Known rows, with every step that occurs:
valur/rizog/tagul/bugus/nafez: [ -0.8 -10.3  -0.8 -19.9   9.1   6.7  28.9   4.8 -28.4  17.9 -10.9  -9.9
 -29.0  46.4  23.2   3.4 -26.4  36.0  26.2 -24.8   2.8  11.6]
valur/rizog/tagul/bugus: [ 14.0  -5.1  12.1 -17.7  -7.7  18.9  32.1 -11.7 -29.8  17.9 -10.4 -13.2
 -21.4  38.6  21.9  19.0 -29.2  27.9  20.5 -22.2   4.3  10.4]
fitas/nafez/bugus/tagul: [ 13.7  -3.9  -3.8 -31.8 -23.8   6.5  -3.0  -0.6   8.8  13.5  -5.3 -20.4
 -14.3  54.2  -5.5  12.8   3.2  -1.6   5.4 -28.2  -0.1  -4.8]
tiduze/valur/rizog: [ 26.0   0.4  22.4 -25.3 -12.4  12.4  13.7   0.3 -21.4  22.0  22.8   9.8
   1.0  49.3  -3.9  44.1 -29.0  25.5   1.9 -16.8  -2.3   3.5]
fitas/nafez/rizog/ruzav: [ -0.3  12.5  17.1 -20.3 -46.4 -17.1  -8.9   8.8  -7.7  18.8 -11.6 -19.9
  16.0  47.0  12.6  15.7  15.0  -4.1   2.0 -28.6  19.5  -0.7]
valur/rizog: [ 26.8   1.8   9.7 -26.1 -13.9   9.4  15.5  -3.9 -20.6  22.0   6.6   2.9
  -2.1  65.0   7.1  45.2 -13.6  30.3   9.0 -17.9   5.0  -4.1]
ruzav/rizog/nafez/bugus: [ 15.6  -4.5  15.6 -56.5 -35.5   6.5  12.2 -11.4  10.4  33.7 -19.6 -28.7
 -10.5  65.5 -13.2  21.2 -12.0 -16.7  15.4  -2.4  33.3  -2.6]
tiduze/valur/rizog/tagul/bugus/nafez: [ -1.9 -10.7  10.7 -20.7  12.5   9.5  27.5   8.5 -28.8  16.5   6.3  -4.3
 -24.6  32.4  12.4   3.9 -41.1  32.0  18.0 -24.1  -5.0  17.3]
ruzav/rizog/valur: [ 17.6  10.0  21.4 -39.8 -25.4  14.6  17.3 -10.0  -5.7  41.3   7.3  -5.9
  10.2  45.4 -16.4  64.5 -14.5  -6.3  10.3  13.3   1.0  -6.4]
rizog/tagul: [ 16.1  -6.0   6.0 -17.0 -19.7   4.6  27.3 -11.8  -2.7  23.5   6.4  -9.0
   2.2  34.0   9.0  25.4  -2.0  32.7   9.6  -1.5   5.3  -4.7]
valur/rizog/nafez/bugus/tagul: [ 12.9   3.9 -10.1 -42.4 -28.4  12.2   8.3   1.2  -1.9  10.0   7.6 -19.7
 -28.3  69.0  -6.1  19.7  -6.5  -8.8  -6.6 -41.5  21.4  -9.2]
ruzav/rizog: [ 22.0   0.6  28.8 -39.1 -17.2   4.3  14.1 -11.8  -7.9  34.9  -4.0  -1.7
   3.0  48.2  -3.5  44.9 -13.0   9.0  18.3  17.4   9.7  -3.2]
valur/rizog/tagul: [ 21.2   0.4   5.8 -21.0  -6.8   9.8  36.4  -8.8 -19.4  12.9  13.2  -7.3
  -7.8  52.0  18.2  26.9 -15.7  25.4   7.4 -17.4  16.1   1.7]
nafez/bugus/tagul: [ 23.1 -10.2   1.7 -23.5 -28.9  10.4   0.0  -7.4   1.2  28.2  -0.4  -3.0
  -9.1  51.0 -30.6  26.4  -1.0   9.4  -0.5 -14.9  -7.4 -15.8]
ruzav/rizog/nafez/bugus/tagul: [  9.0   4.4   7.7 -56.3 -30.3   5.4   5.4  -7.3  11.0  23.4  -2.2 -23.7
 -23.3  54.4 -16.1  19.4  -6.0 -28.1   3.3  -6.7  27.5 -10.7]
tiduze/valur/rizog/nafez: [ 10.5   9.4  12.9 -39.1 -23.5   6.9  12.6   6.2  -7.2  14.7  24.2  -9.1
  -7.0  49.9   9.5  36.1 -21.2  15.9  -4.1 -28.5  17.1   1.0]
valur/rizog/tagul/bugus/nafez/fitas: [ -0.6  -9.8  -0.8 -21.0 -11.4 -16.9  28.6  21.8 -25.7   4.1  -3.4 -19.5
 -28.4  53.2  15.6 -11.0 -31.1  28.3  19.4 -39.8   4.2  10.7]
tagul/bugus/nafez/gipo: [-10.0 -16.5  19.6  -7.1 -11.0 -20.3  -8.5   6.7  -8.0  25.3 -25.7 -14.2
  -1.3  33.9   1.9  25.1 -10.7  43.3   9.8  -7.3 -21.3  12.3]
gipo/nafez/bugus/tagul/rizog/ruzav: [ 13.7 -21.1  19.8  -6.4 -39.4  17.2 -13.9 -14.3 -29.1  28.3 -32.5  16.9
   9.4  37.7 -20.9   5.0  18.9 -18.3  -0.4 -13.5 -16.5  -2.6]
gipo/nafez/rizog/ruzav: [ 13.3  -5.3  24.4  -6.5 -44.4  -6.4  -5.0  -5.6 -19.3  34.2 -42.3  11.0
  29.0  37.2   6.4  19.9   5.4   9.1   9.3 -15.2   8.5 -14.4]
rizog/tagul/bugus: [  8.5 -10.8  12.0 -13.5 -21.5  12.0  23.0 -12.8 -13.2  29.6 -17.4 -16.8
 -11.9  19.9   9.5  17.2 -14.9  36.5  22.0  -5.8  -5.0   2.8]
tagul/bugus/nafez/rizog: [ -3.7 -10.0   5.6 -22.9 -18.0 -16.2  -8.5  18.4 -13.4  34.0 -21.6  -8.9
  -8.2  35.5 -10.5   6.5 -13.0  38.5  30.4 -26.3 -16.1 -12.6]
gipo/nafez: [ 25.0 -14.8  14.9 -14.3 -21.5  12.7   7.8 -16.5  -8.4  36.3 -35.4  15.4
  14.6  38.6  13.6  34.4  -3.6  37.5  21.5  -1.8  -9.2 -13.7]

Rows:
[ 24.2 -16.3  14.8 -15.2 -44.0 -13.0   7.2   2.2  -5.6  23.7 -27.3   5.1
  15.5  46.2   5.0  20.0  -9.3  29.1  15.6 -17.7  -7.2 -15.3]	gipo/nafez/fitas
[ 20.5 -11.6   3.7 -31.8 -29.7   9.6   4.0  -5.5   8.1  26.8 -20.2 -22.2
  -1.8  65.7  -0.6  15.4  -3.1   7.5  18.8 -23.1   4.2   2.0]	fitas/nafez/bugus
[  3.0   0.6  -6.8 -32.0 -35.7  20.3 -11.0   3.0  -4.5  18.7  17.0 -20.1
  -5.2  38.6 -28.0  22.1  13.5 -27.1  -0.5 -34.8 -26.1  -3.8]	fitas/nafez/bugus/tagul/rizog/valur
[  6.9  -3.2  25.8 -10.4 -43.4   2.5  -6.4  -5.2 -32.1  29.1   3.2   8.0
  17.8  39.5 -12.2  32.3  23.6   8.4   1.1  -2.7  -9.2   7.0]	tagul/rizog/ruzav
[ -7.4 -15.4  -1.9 -16.4  -2.6   0.6  21.2   2.2 -12.2  28.0 -18.6 -12.5
 -16.8  28.6  11.9   2.7 -14.1  44.8  27.1  -9.8  -9.1   4.3]	rizog/tagul/bugus/nafez
[  9.9   6.2  22.2 -11.5 -50.2 -15.3  -4.9   4.2 -15.8  29.3  -8.0  -3.8
  21.9  42.7 -12.2  28.3  10.2   8.5  -2.5 -17.0  12.2 -10.3]	nafez/rizog/ruzav
[  9.8  -1.0   7.2 -18.2 -22.4   4.2  -9.6   0.1 -20.4  18.5  25.2   9.3
  -3.3  23.4 -17.4  30.4  18.9  16.5   1.0  -9.2 -29.8 -12.7]	bugus/tagul/rizog
[ -5.0 -10.8  15.4 -35.1 -16.7 -21.9  25.6  13.9 -14.1  18.3 -13.7 -25.0
 -23.3  37.4   3.7 -12.3 -30.2   8.7  27.1  -5.4   9.8   9.8]	ruzav/rizog/tagul/bugus/nafez/fitas
[ -8.6   0.2  -1.0 -24.8 -27.6  -5.3  -4.6  19.9  -9.0  40.5 -11.0 -13.1
  -1.8  32.4 -23.7  24.6 -14.5  22.8  20.7 -30.9 -25.8 -14.7]	tagul/bugus/nafez/rizog/valur
[  8.9 -10.6  17.2 -11.9 -44.7   9.7 -14.7  -5.4 -25.2  22.3   0.0   2.8
   1.6  44.0 -37.6  12.8  23.9 -18.7 -10.9 -14.2 -12.1   0.5]	nafez/bugus/tagul/rizog/ruzav
[ -9.2 -10.9  14.1  -6.5   8.1 -11.9  21.8   3.5 -23.3   4.8 -12.7 -20.2
 -17.1  38.6  26.5   7.5 -25.7  31.5   9.3 -22.6   0.5  24.5]	valur/rizog/tagul/bugus/nafez/gipo
[ 21.1  -0.2  18.7 -18.3  -4.6  13.4  32.7  -5.8 -20.4  13.6  29.0  -1.3
  -5.8  36.5   9.4  26.9 -30.1  20.8   0.1 -17.5   9.0   9.7]	tiduze/valur/rizog/tagul
[  8.6  -8.8   2.0 -31.3 -25.9  10.2 -14.1   0.8  -7.5  11.7   7.4 -13.7
 -13.3  44.3 -15.0   3.3  17.0 -11.6   8.8 -30.6 -19.9  -0.5]	fitas/nafez/bugus/tagul/rizog
[  9.1  11.3   0.6 -40.9 -47.5 -21.5  15.1  18.9  -4.3   4.2  14.2 -24.4
 -11.5  71.4  12.1  22.4 -12.5  11.0  -0.2 -45.6  26.1  -5.4]	valur/rizog/nafez/fitas
[ -0.4   4.3  16.3  -9.7 -37.4  -0.4 -13.8  -0.2 -30.4  19.0  17.8  11.0
   6.1  28.5 -16.1  29.4  28.5  -2.0 -11.9  -6.5 -14.6  -2.7]	bugus/tagul/rizog/ruzav
[ 10.7  -0.7   8.1 -20.7 -37.6  15.4   0.7  -3.3 -17.8  34.0  21.2   0.9
  16.2  31.3 -26.0  52.7  10.4  11.5   4.9  -9.3 -31.7  -8.7]	tagul/rizog/valur
[ 14.6  -9.9  -0.3 -38.7 -45.4   5.9   4.9  -4.7  14.5  30.6 -15.1 -24.7
  -7.0  65.0 -13.4  21.8   0.3   9.8   7.8 -20.6  18.3  -9.0]	rizog/nafez/bugus
[ 14.4  -1.2   6.8 -16.6 -29.5 -10.1  17.7  -1.2  -4.3  22.3   8.4 -15.6
   5.6  28.4  -0.9  13.0  -1.9  23.1  10.1 -19.1   9.5 -15.9]	nafez/rizog/tagul
[ 17.9 -16.7   7.3 -22.2 -28.7  12.8 -10.7  -4.3 -14.9  24.0  12.7   2.0
  -7.6  40.3 -39.5  15.5  11.4   0.7   4.4 -16.7 -25.6  -9.7]	nafez/bugus/tagul/rizog
[  4.0  16.1  -0.6 -32.2 -40.2  -3.6  -1.3  13.2   7.0  25.2   7.4 -25.6
  13.5  38.6  -1.1  35.9   1.4   0.3   8.7 -38.0  -3.7 -14.8]	fitas/nafez/rizog/valur
[ 20.5 -26.9   9.6 -16.7 -23.9  20.9  -9.8 -14.4 -19.6  28.4 -22.2  15.3
   0.4  34.6 -21.5   5.6   8.3   0.3  14.4 -17.6 -29.8 -13.4]	gipo/nafez/bugus/tagul/rizog
[ -6.5 -15.2  -1.7 -17.7 -24.1 -24.0  21.3  20.6  -9.9  14.3 -11.0 -22.5
 -18.4  34.0   4.4 -13.2 -17.1  35.0  20.6 -25.7  -5.0   4.3]	rizog/tagul/bugus/nafez/fitas
[  3.1   7.9  -0.3 -20.2 -32.1  14.0  -6.3   2.4 -16.6  24.9  37.1   4.7
   4.8  20.7 -31.4  49.3  16.1   1.7  -7.8 -12.6 -38.2 -15.1]	bugus/tagul/rizog/valur
[ 33.4 -30.3  13.2 -17.3 -26.9  19.0   7.5 -20.5  -4.3  40.8 -51.7   6.8
  11.3  55.3  -8.9  20.0  -9.9  19.8  23.8 -11.7  -6.4  -9.8]	gipo/nafez/bugus
[ -7.7  -2.0  19.4 -20.7 -42.6 -20.3 -11.7   2.6  -3.1  12.8   9.6 -23.3
  10.4  26.7   4.5  31.2  21.9  13.3  -7.4 -14.9  -4.6   7.3]	tagul/rizog/nafez/gipo
[ 12.2  -8.0  -1.0 -22.8 -38.4  21.8  -8.5  -3.4 -12.6  29.5  22.2  -3.9
  -0.3  35.7 -52.3  34.7  10.1 -16.8  -5.2 -20.6 -34.1 -12.4]	nafez/bugus/tagul/rizog/valur
[-16.5   7.3  12.1 -19.8 -37.5 -21.6 -18.1   4.0  -1.9   1.2  25.5 -20.9
  -2.3  15.3   0.9  27.1  26.7   4.1 -21.0 -18.5 -10.6  -1.1]	bugus/tagul/rizog/nafez/gipo
